Each row was made from one small tree. The marks that hang from a mark follow it in brackets, in alphabetical order. Every link used is in the known rows. Write each row's tree.
In the rows, zero is written as 128.
Known rows:
zani(dugi(venorit) pasi): [135 131 127 104 136 135 129 104 110 134 136  96 110  88 142 106 133 111
 143 128 141 168 135 119 115 104 132 178 130 125 110 103 155 175 143 135
 156 156 141 149 121 146 130 151 108 124 128 109 123 166 119 136 174 100]
dugi(bolo(buna) venorit(ketir) zani ziged): [133 116 124 139 128 134 132  94 137  86 134 105 121 103  86 111 125 134
 143 107 143 105  83 140 102 122 124 114 151 145 112 111  90 165 123 130
 123 148 108 120 174 170 114 123 106 108 152  98 121 154 172 141  78  89]
bogem(zani(dugi)): [139 135 128 104 152 139 128  87 113 134 130  96 113  71 148 121 128 118
 126 139 140 152 116 149 122 114 139 157 133 121 130 120 134 174 137 132
 166 163 133 155 163 157 124 152 108 122 125 117 118 166 138 136 164 111]
pasi(zani(bogem)): [133 137 123 121 164 129 130 108 120 147 137 100 107  75 190 115 130 108
 134 105 128 180 136 129 123 127 137 153 128 141 127 118 140 173 147 130
 129 164 156 130 151 155 118 153  98 119 122 126 117 144 158 122 126 131]
bolo(dugi(zani(bogem pasi))): [127 123 126 124 150 136 127 103 110 123 140  99 127  79 136 109 129 115
 127 101 125 188 137  94 127 127 119 173 139 128 117 113 121 178 150 136
 143 147 121 138 112 127 104 162  96 114 121 116 119 163 170 127 119 102]
bolo(buna dugi(venorit zani ziged)): [126 108 123 153 129 140 129  82 137  77 139  96 131  96 159 132 137 137
 135 110 131 146  96 116 110 122 122 148 137 143 123 105  95 182 138 130
 125 152 118 150 119 154 100 145 110 109 143 104 122 152 166 132 129 101]
pasi(zani(dugi(venorit))): [135 136 130 126 141 134 125  98 116 137 127  94 117  86 187 124 139 112
 144 126 141 159 127 130 118 107 139 158 126 135 118 111 145 182 139 133
 126 164 159 135 132 152 111 155 114 119 129 119 120 147 133 130 170 105]
venorit(dugi(bolo(buna) zani(bogem)) ketir): [140 136 123 153 157 135 128 112 129 115 127  98 120  88 145 102 124 107
 128 122 140 120 113 133 120 140 130 137 150 144 108 113 110 159 136 127
 146 159 101 118 162 175 107 151 107 119 136 106 118 160 192 139  74 114]
dugi(bolo(buna) venorit(ketir) ziged): [133 122 120 130 134 130 133  86 129 102 136 113 111 107 117 107 123 132
 144 111 142 104  83 159  99 124 134 110 150 146 118  97 115 158 127 128
 130 156 116 134 187 178 125 125 104 118 153 101 121 159 164 140 107 102]
ziged(dugi(bolo venorit)): [133 131 130 117 139 132 129 122 113 120 150  90 103  93 167 115 135 112
 140 108 143  97 101 110 115 105 127 133 140 152 123 109 156 169 136 126
 125 163 104 140 142 154 109 130 109 127 130 103 122 176 133 134 132 113]
bolo(buna dugi): [132 129 116 132 160 145 131  90 117 111 144  99 119  81 186 127 130 127
 132 119 126 143 108 145 121 134 132 158 133 147 137  96 126 170 137 129
 169 169 122 162 160 160 110 150 105 123 132 103 125 160 160 124 142 128]
bogem(zani(dugi(bolo) pasi)): [137 130 139 101 146 143 129  97 104 139 131 105 112  73  95  93 124 107
 129 120 146 133  98 120 121 109 134 166 139 113 124 112 115 169 131 137
 168 151 118 149 163 137 127 152 106 111 124 105 119 172 146 143 131  99]
dugi(bolo venorit zani(bogem pasi) ziged): [126 112 137 126 125 127 130 105 119 109 139  98 117  88 103  91 132 119
 138  84 141 172 111  93 112 106 111 157 141 133 106 118 105 172 138 132
 104 139 117 111 120 143 123 143 100 111 135 110 117 150 158 140  95  86]
mogam(buna(bolo(dugi(zani)))): [129 132 110 147 158 134 128 104 141 109 145  98 134  84 196 131 125 134
 122 111 129 145 137 110 122 139 120 139 133 115 128 114 101 192 143 145
 140 154  99 160 146 138 103 173 108 113 131 116 126 195 167 121  87 114]
ketir(venorit(dugi(zani ziged))): [143 139 119 154 122 143 128  95 132 110 142  89 113  66 209 103 133 145
 137  99 139 169 126 119 107 108 117 160 131 138 117 138  76 175 141 130
 111 161 112 131 145 175 133 169 108 125 131 118 121 157 161 130 116 119]
venorit(dugi): [143 141 114 125 152 140 130 105 124 140 140 101 103  76 195 110 130 117
 142 125 140 163 118 134 121 114 137 150 130 136 126 117 131 171 148 130
 152 173 127 150 152 172 130 166 102 137 130 111 126 166 143 128 157 144]
buna(bolo(dugi(zani ziged))): [124 126 113 160 136 138 131  92 137 101 143  97 116  74 156 125 132 135
 125  91 134 143  99 120 111 119 118 145 128 127 126 117  95 185 142 142
 136 151 109 132 151 158 121 165  98 108 135 116 121 180 158 125  83 102]
dugi(bolo zani(bogem pasi)): [133 132 132 109 149 135 128 117 114 130 141 103 118  79 112  90 124 115
 129  95 136 166 125 106 124 120 112 172 138 126 115 119 114 164 142 139
 145 145 114 121 143 128 121 148  98 112 123 111 119 160 164 135  95  97]
ketir(venorit(dugi(zani(bogem pasi) ziged))): [141 129 124 145 123 138 129 102 118 116 139  90 108  66 199  87 136 121
 131  88 135 194 147  98 114 113 116 191 128 130 106 131  81 176 148 134
 114 151 117 132 109 161 137 174 101 121 123 121 116 156 167 132 112 114]
bogem(zani): [138 131 125  96 158 135 134  94 118 131 141 104 115  73 139 121 123 130
 133 126 135 156 110 149 127 122 135 140 136 128 138 124 119 172 142 131
 155 165 132 158 168 144 119 141 101 126 125 115 120 159 143 128 156 121]
ketir(venorit): [141 149 116 114 142 139 129  98 111 130 146  95 109  75 209 108 127 141
 137 105 130 163 142 156 114 122 126 163 132 142 128 114 129 169 143 133
 140 173 127 143 167 158 132 141 105 130 125 120 125 163 140 120 153 123]
buna(bolo(dugi)): [128 138 112 138 155 139 131 107 127 125 144 101 115  80 203 122 133 125
 126 111 134 140 113 133 119 129 128 156 131 132 128 101 132 180 145 139
 168 168 122 142 166 155 118 159  99 119 129 114 125 188 142 120 113 122]
ketir(venorit(dugi)): [146 153 115 134 142 142 126 105 116 135 143  93 105  71 252 107 130 134
 141 114 136 155 139 145 119 118 129 171 130 144 123 121 115 171 143 129
 139 178 121 148 161 169 127 166 107 137 125 116 124 168 141 124 159 136]
ziged(dugi(bolo venorit zani(bogem))): [129 126 133 129 136 127 126 131 115 113 146  80 119  98 165 116 132 105
 130 108 141 109 132 100 121 112 113 138 143 150 110 119 146 173 142 127
 111 154 100 107 128 154  88 137 110 115 126 113 116 166 155 134 115  98]

Write each row's tree:
[133 123 124 108 128 128 131  80 118 124 129 106 103  99  91  99 132 124
 141 121 142 154 117 119  96 110 137 149 144 124  99 106 142 171 135 136
 133 144 130 135 147 168 149 144 102 122 139 109 119 165 135 142 136 100]  zani(dugi(venorit(ketir) ziged) pasi)
[129 120 129 120 130 127 132  86 108 129 135  93 106  92 123  99 137 108
 130 117 139 190 130 111 104 108 128 163 132 125 100 107 148 176 147 126
 129 148 137 124 111 163 136 151 102 122 135 117 115 154 134 140 156 101]  zani(bogem dugi(venorit ziged) pasi)
[124 123 114 160 151 123 133  96 148 106 142  99 129  86 182 126 129 125
 115  98 127 162 129  96 112 140 120 126 135 118 116 117  98 193 148 136
 115 148  90 138 138 158 115 177 101 112 135 124 117 187 177 124  58 116]  mogam(buna(bolo(dugi(zani(bogem) ziged))))
[128 124 126 137 129 121 127  95 118 110 132 103 123 102  99 101 128 121
 132 104 141 128 109 115 103 122 123 113 154 145 102 120 114 169 137 131
  94 141 105  96 165 164 119 127 102 115 142 113 115 155 169 142  72  91]  dugi(bolo venorit(ketir) zani(bogem) ziged)
[134 120 138  97 138 134 129 103 106 127 129  96 115  85 117 112 130 111
 137 137 143 154 126 117 123 105 138 183 137 121 115 115 129 178 138 135
 154 152 133 163 122 134 118 156 108 119 127 113 120 162 127 143 176  91]  bogem(zani(dugi(venorit) pasi))
[140 137 120 150 129 139 129  99 139 115 136 111 108  87  97  98 128 130
 136 108 148 127  78 116 109 111 130 110 147 138 111 130  83 167 128 137
 117 148 108 124 185 174 129 150 101 120 140 108 122 166 178 141  61 115]  venorit(dugi(bolo zani ziged) ketir)
[136 139 119 115 142 132 127  91 121 131 129  97 116 103 138 118 130 119
 137 142 142 133 131 147 108 120 142 132 145 129 107 107 164 171 137 133
 143 161 135 135 165 175 127 136 110 128 135 113 121 169 136 137 154 102]  zani(dugi(venorit(ketir)))
[138 136 131 140 154 144 129  97 125 130 136 100 111  76 147 110 132 106
 134 113 140 131 103 151 117 121 140 163 132 136 131  96 131 166 126 128
 158 168 138 134 181 157 112 149 112 105 132 106 119 150 162 135 121 109]  pasi(zani(dugi(bolo(buna))))
[125 126 108 155 140 121 130  86 146 112 141 111 120 108 163 128 120 132
 127 115 133 119 109 106  94 141 137  97 146 126 113 102 111 190 136 140
 110 151  97 155 165 164 120 158 103 122 148 116 121 197 159 129  80 113]  mogam(buna(bolo(dugi(venorit(ketir) ziged))))
[143 144 117 146 131 143 130  87 128 122 146  98 104  74 220 101 134 136
 137  99 139 168 116 133 103 108 129 153 128 140 123 126  99 172 139 129
 120 169 125 139 165 180 139 165 104 135 134 118 121 161 147 124 150 136]  ketir(venorit(dugi(ziged)))
[134 137 123 105 158 134 132  95 102 147 137  96 106  77 130  99 133 102
 127 122 133 184 158 121 119 121 131 180 129 120 112 104 162 168 150 133
 171 157 141 144 141 155 139 156  99 123 119 117 117 162 140 133 156 112]  zani(bogem dugi pasi)
[128 123 133 122 126 129 131  89 108 130 136  95 116  91 108  89 141  97
 131 104 144 160 110 110 106 103 123 163 139 129 102 102 142 170 134 130
 122 146 125 119 136 164 135 144 104 117 135 110 115 160 137 145 121  95]  zani(bogem dugi(bolo venorit ziged) pasi)
[136 147 129 125 152 141 125 103 118 146 136 101 110  75 135 106 136 108
 133 108 142 143 106 128 117 108 138 157 132 130 126 108 133 173 126 135
 142 160 140 129 178 152 118 154 110 111 127 114 120 158 148 137 122 113]  pasi(zani(dugi(bolo)))
[133 130 121 125 129 136 130  77 121 120 140  93 113  95 146 115 138 126
 138 122 141 166 110 140 103 100 132 148 132 128 115 109 145 177 140 128
 129 157 137 134 146 172 138 142 110 126 139 114 120 157 128 134 167 108]  zani(dugi(venorit ziged))
[135 118 122 111 136 138 136  94 123 110 148 107 104  75  99 102 127 141
 139  93 135 192 111 105 112 108 119 159 132 120 123 124  95 171 139 140
 136 144 124 146 136 147 143 153  96 113 132 110 122 156 153 133 109 107]  dugi(zani(pasi) ziged)
[128 130 108 147 153 132 134  87 148 118 150 109 117  84 182 124 127 135
 122 103 131 153  99 111 107 134 129 118 134 114 131 105 107 189 140 138
 132 157  96 162 173 158 130 172 101 122 143 117 123 194 155 121  89 131]  mogam(buna(bolo(dugi(ziged))))
[137 133 128 129 141 136 126 124 119 135 136  98 115  78 141  88 130 100
 133 101 142 163 128  90 127 116 116 167 136 133 109 123 102 167 143 136
 144 149 113 128 132 146 117 170  99 117 123 109 120 162 166 137  94 113]  venorit(dugi(bolo zani(bogem pasi)))
[135 142 125 121 139 133 125  97 118 130 128 100 121 103 112 107 131 113
 139 133 148 102 108 145 104 114 139 135 152 138 106 101 155 167 128 133
 141 156 123 128 185 170 122 125 112 124 137 106 121 172 143 141 127  95]  zani(dugi(bolo venorit(ketir)))
[123 112 122 151 119 135 132 103 132  97 138  98 118  86 153 114 133 133
 135  90 138 148 110  85 109 112 115 166 131 125 113 111  88 190 139 143
 127 140 115 139 115 134 124 165  99 101 137 108 123 177 146 131  90  87]  buna(bolo(dugi(venorit zani(pasi) ziged)))
[122 128 118 159 143 121 125 116 126 111 125  89 132 102 184 128 125 119
 121 116 134 117 135 120 114 142 123 132 147 142  96 111 129 185 148 140
 130 151 117 114 134 152  92 149 100 112 133 120 116 180 161 129  79  87]  buna(bolo(dugi(venorit(ketir) zani(bogem))))
[129 110 127 121 125 126 133  99 125 112 137  98 115  96 128 104 135 120
 137  97 134 187 130  96 111 110 116 158 134 130 105 122 109 176 147 132
 112 142 133 125 103 147 124 148  99 114 133 116 116 150 153 134 118  94]  dugi(venorit zani(bogem pasi) ziged)
[125 131 111 155 140 138 135  86 132 118 151 102 106  81 171 122 132 132
 125  94 133 148  92 129 107 120 127 141 128 129 131 102 121 182 143 138
 145 159 115 132 169 169 133 158  95 115 139 114 123 183 148 124  95 124]  buna(bolo(dugi(ziged)))
[134 129 115 119 133 125 133  82 125 119 134 110 106 101 113 113 126 136
 143 117 138 147 100 136  97 117 136 113 145 139 115 115 134 170 134 131
 111 153 132 131 165 177 134 130 100 129 145 112 121 158 142 134 125 115]  dugi(venorit(ketir) ziged)
[131 137 131 133 147 126 126 105 112 143 124  85 117  87 199 120 142  97
 133 121 136 166 147 131 119 115 138 161 128 137 109 107 161 182 144 128
 121 163 160 117 132 159 107 152 111 119 127 124 114 145 141 131 164 108]  pasi(zani(bogem dugi(venorit)))
[125 117 122 148 120 137 125  85 129  93 138  93 134  89 145 126 139 133
 136 104 134 160 104  99 113 109 121 137 138 139 116 120 100 187 139 135
 106 147 121 134 121 148 109 146 107 114 142 114 122 159 153 132 127 102]  bolo(dugi(venorit zani ziged))
